Known rows, with every step that occurs:
varaf -> sodo -> magup -> foti -> goka -> sofo: [ 0.26  0.14  0.15 -0.28  0.11  0.02 -0.66  0.19 -0.12 -0.19 -0.03 -0.09
  0.44  0.18 -0.01  0.38 -0.11  0.00  0.00 -0.21]
varaf -> sodo: [-0.52  0.00  0.08  0.25 -0.19 -0.24  0.16 -0.44 -0.05  0.07 -0.06 -0.08
  0.11 -0.10  0.04  0.05  0.32 -0.20  0.09  0.25]
goka -> sofo -> varaf -> sodo -> magup -> foti: [-0.10  0.25  0.18 -0.54  0.06 -0.07 -0.36  0.14 -0.07  0.15 -0.09  0.22
  0.32  0.47 -0.05  0.24  0.00 -0.02  0.07 -0.09]
goka -> foti -> magup -> sodo: [ 0.07  0.22  0.19 -0.13  0.20  0.01 -0.03 -0.29 -0.38 -0.21 -0.12 -0.17
 -0.25  0.01 -0.18 -0.45 -0.17  0.17 -0.12 -0.22]
goka -> sofo -> varaf: [-0.71  0.05  0.19 -0.01 -0.04  0.13  0.56 -0.09  0.20  0.06 -0.25  0.20
  0.14  0.19  0.09  0.15  0.17 -0.02  0.03  0.29]
magup -> foti -> goka -> sofo -> varaf -> libe -> tovag -> vatotod: [ 0.00 -0.34 -0.40 -0.36 -0.32 -0.43 -0.06  0.62 -0.45 -0.07 -0.14  0.00
  0.20  0.02  0.04  0.52 -0.60 -0.20  0.09 -0.08]
sodo -> varaf -> sofo -> goka -> foti: [ 0.03 -0.03  0.06  0.50  0.21  0.47  0.16 -0.19  0.27  0.19  0.17 -0.01
 -0.17  0.16  0.04 -0.06  0.44 -0.12  0.02 -0.09]
magup -> foti -> goka -> sofo -> varaf -> sodo: [-0.27  0.15  0.03 -0.15 -0.24  0.09 -0.39  0.18 -0.30 -0.06 -0.26  0.26
  0.35  0.11 -0.01  0.19  0.10 -0.08  0.12 -0.20]
tovag -> libe: [-0.45 -0.35  0.04  0.14 -0.14 -0.43  0.67 -0.19  0.16 -0.26  0.05 -0.13
 -0.15 -0.18  0.36 -0.13  0.07  0.11 -0.03  0.25]
varaf -> sodo -> magup -> foti -> goka: [ 0.22 -0.04  0.03 -0.34 -0.10 -0.23 -0.71  0.15 -0.07 -0.07  0.01 -0.12
  0.36 -0.16 -0.01  0.14 -0.16  0.06  0.09  0.05]
sofo -> varaf -> sodo -> magup: [-0.40  0.03 -0.03 -0.40  0.07 -0.09 -0.08  0.00  0.29  0.33 -0.11  0.27
  0.21  0.10  0.03  0.14  0.14  0.00  0.29  0.29]
foti -> goka -> sofo -> varaf: [-0.55 -0.04  0.04 -0.01 -0.05  0.33  0.27  0.18  0.25 -0.08 -0.32  0.23
  0.28 -0.03  0.13  0.26  0.08  0.07  0.12  0.21]
foti -> goka -> sofo -> varaf -> libe -> tovag -> vatotod: [-0.26 -0.38 -0.48 -0.17 -0.10 -0.20  0.26  0.53 -0.14 -0.02 -0.20  0.05
  0.18  0.00  0.12  0.68 -0.40 -0.23  0.22  0.05]
foti -> magup -> sodo -> varaf: [ 0.37 -0.02  0.00  0.06 -0.02 -0.26  0.12  0.18  0.13 -0.12  0.17 -0.22
 -0.06 -0.04 -0.06 -0.03 -0.36  0.20 -0.34  0.04]
varaf -> sofo -> goka: [-0.13 -0.04 -0.01  0.25 -0.18  0.08  0.09 -0.20  0.21  0.07  0.07  0.19
 -0.21 -0.04  0.23  0.12  0.55 -0.20  0.20  0.25]
sofo -> goka: [-0.44 -0.14  0.08  0.14 -0.26  0.02  0.37 -0.25  0.26  0.09 -0.01  0.15
  0.11 -0.38  0.14 -0.15  0.27  0.06  0.06  0.45]
libe -> tovag -> vatotod: [-0.43 -0.60 -0.15  0.01 -0.07 -0.69  0.62 -0.02 -0.12  0.08 -0.04 -0.30
  0.14 -0.32  0.15  0.30 -0.39 -0.03 -0.25  0.29]
foti -> goka: [-0.38 -0.24  0.03  0.18 -0.21 -0.05  0.21 -0.08  0.20 -0.15 -0.14 -0.15
  0.19 -0.44  0.14  0.06  0.01  0.07  0.06  0.42]
sofo -> goka -> foti -> magup: [-0.17  0.03 -0.01  0.07  0.22  0.47  0.06 -0.30  0.02  0.01 -0.13  0.19
  0.16 -0.16 -0.07 -0.38  0.14  0.25  0.11  0.02]
libe -> tovag: [-0.57 -0.26  0.07  0.13 -0.20 -0.56  0.38 -0.21  0.09  0.05 -0.13 -0.35
  0.19 -0.39  0.13  0.19 -0.17 -0.16 -0.13  0.38]

Rows:
[ 0.57  0.22 -0.16  0.05  0.06  0.25 -0.17  0.07 -0.10 -0.02  0.22  0.01
 -0.24  0.05 -0.25 -0.35 -0.16  0.01  0.10 -0.24]	sofo -> goka -> foti -> magup -> sodo -> varaf -> libe
[ 0.71 -0.23 -0.49 -0.13  0.18 -0.21 -0.04  0.40 -0.38  0.08  0.26 -0.13
 -0.16 -0.05 -0.20 -0.01 -0.63 -0.03 -0.14 -0.44]	sofo -> goka -> foti -> magup -> sodo -> varaf -> libe -> tovag -> vatotod
[ 0.19  0.23  0.10 -0.19  0.13  0.27 -0.16 -0.18 -0.29 -0.09 -0.06  0.15
 -0.19 -0.15 -0.14 -0.57  0.01  0.22 -0.04 -0.25]	sofo -> goka -> foti -> magup -> sodo
[-0.30  0.04  0.08  0.13  0.26  0.21  0.19 -0.39 -0.04 -0.10 -0.20 -0.13
  0.10 -0.02 -0.10 -0.27 -0.04  0.20  0.01  0.06]	goka -> foti -> magup
[ 0.03 -0.08  0.28 -0.39 -0.09 -0.41 -0.08 -0.01  0.11 -0.02  0.08 -0.22
  0.18 -0.07  0.02 -0.07 -0.29  0.17 -0.11  0.38]	sodo -> magup -> foti
[ 0.78  0.07 -0.18  0.12 -0.01  0.06 -0.28  0.33  0.18 -0.03  0.30  0.14
 -0.32  0.15  0.06  0.16  0.10  0.01 -0.12 -0.21]	foti -> magup -> sodo -> varaf -> sofo -> goka
[ 0.39  0.17  0.18  0.23  0.14  0.28 -0.02 -0.10 -0.06  0.09  0.24 -0.03
 -0.49  0.19 -0.05 -0.23  0.32 -0.15 -0.12 -0.35]	magup -> sodo -> varaf -> sofo -> goka -> foti
[ 0.13  0.13 -0.10  0.18  0.30  0.51 -0.24 -0.26  0.01  0.00 -0.06  0.22
 -0.17  0.18  0.02 -0.09  0.42 -0.02  0.23 -0.21]	varaf -> sofo -> goka -> foti -> magup
[ 0.31  0.10  0.13  0.07  0.28  0.07  0.09 -0.05 -0.11 -0.11  0.07 -0.28
 -0.12  0.07 -0.22 -0.33 -0.32  0.21 -0.32 -0.26]	goka -> foti -> magup -> sodo -> varaf
[-0.51 -0.01  0.21  0.16  0.05  0.35  0.33 -0.48  0.02  0.11 -0.11  0.08
  0.05 -0.26 -0.01 -0.46  0.31  0.08  0.08  0.17]	sofo -> goka -> foti
[ 0.61  0.19  0.03  0.19  0.37  0.14 -0.18 -0.01 -0.13 -0.12  0.16 -0.24
 -0.45  0.43 -0.13 -0.06 -0.03 -0.04 -0.21 -0.46]	goka -> foti -> magup -> sodo -> varaf -> sofo
[ 0.35  0.01 -0.16  0.41  0.39  0.60 -0.11 -0.01  0.29  0.10  0.15  0.10
 -0.06  0.24 -0.02  0.03  0.26  0.06  0.02 -0.24]	sodo -> varaf -> sofo -> goka -> foti -> magup
[ 0.56  0.11 -0.26  0.00  0.06 -0.06 -0.29  0.20 -0.18  0.06  0.16 -0.17
 -0.11 -0.12 -0.21 -0.12 -0.41 -0.15 -0.01 -0.35]	sofo -> goka -> foti -> magup -> sodo -> varaf -> libe -> tovag
[ 0.06 -0.07  0.23  0.15 -0.21 -0.37  0.40  0.00  0.13 -0.03  0.20 -0.33
 -0.15 -0.14 -0.02 -0.12 -0.19  0.03 -0.36  0.19]	magup -> sodo -> varaf
[-0.20  0.12 -0.05 -0.34  0.27  0.37 -0.31  0.30  0.29  0.08 -0.23  0.33
  0.42  0.23  0.05  0.49  0.13  0.00  0.27 -0.04]	foti -> goka -> sofo -> varaf -> sodo -> magup
[-0.14 -0.19  0.10 -0.01 -0.43 -0.26 -0.12  0.03 -0.12 -0.23 -0.09 -0.20
  0.21 -0.42  0.06 -0.10 -0.19  0.12 -0.05  0.28]	magup -> foti -> goka
[ 0.42  0.11  0.04  0.03  0.22  0.34 -0.04  0.05 -0.01  0.02  0.13  0.03
 -0.05 -0.09 -0.18 -0.44 -0.14  0.27 -0.23 -0.30]	sofo -> goka -> foti -> magup -> sodo -> varaf
[ 0.47  0.04  0.06  0.22 -0.17 -0.06 -0.01  0.13  0.16  0.08  0.34  0.03
 -0.44  0.05  0.11  0.06  0.27 -0.17 -0.14 -0.05]	magup -> sodo -> varaf -> sofo -> goka
[ 0.68  0.08 -0.08  0.17  0.05 -0.19 -0.16  0.23  0.09 -0.15  0.25 -0.17
 -0.38  0.30  0.02  0.25 -0.08 -0.05 -0.21 -0.18]	foti -> magup -> sodo -> varaf -> sofo
[-0.69  0.19  0.10  0.05 -0.02  0.11  0.22 -0.18 -0.01  0.14 -0.25  0.28
  0.20  0.30  0.04  0.24  0.39 -0.19  0.15  0.03]	goka -> sofo -> varaf -> sodo
[ 0.49  0.32  0.01 -0.08  0.23  0.34 -0.44 -0.15 -0.32 -0.12  0.02  0.20
 -0.52  0.21 -0.04 -0.27  0.30 -0.02  0.10 -0.46]	varaf -> sofo -> goka -> foti -> magup -> sodo
[ 0.00 -0.01 -0.12 -0.59 -0.16 -0.10 -0.68  0.36  0.01  0.14 -0.11  0.23
  0.37 -0.08 -0.02  0.08 -0.13  0.10  0.26  0.07]	sofo -> varaf -> sodo -> magup -> foti -> goka
[-0.72  0.02 -0.04 -0.01 -0.23 -0.15  0.18 -0.22  0.03  0.26 -0.20  0.27
  0.12 -0.03  0.04  0.00  0.34 -0.14  0.26  0.28]	sofo -> varaf -> sodo
[ 0.22  0.05  0.03  0.18 -0.38 -0.45  0.28  0.01  0.03 -0.04  0.30 -0.35
 -0.32 -0.02 -0.07 -0.05 -0.20 -0.23 -0.04  0.25]	magup -> sodo -> varaf -> libe
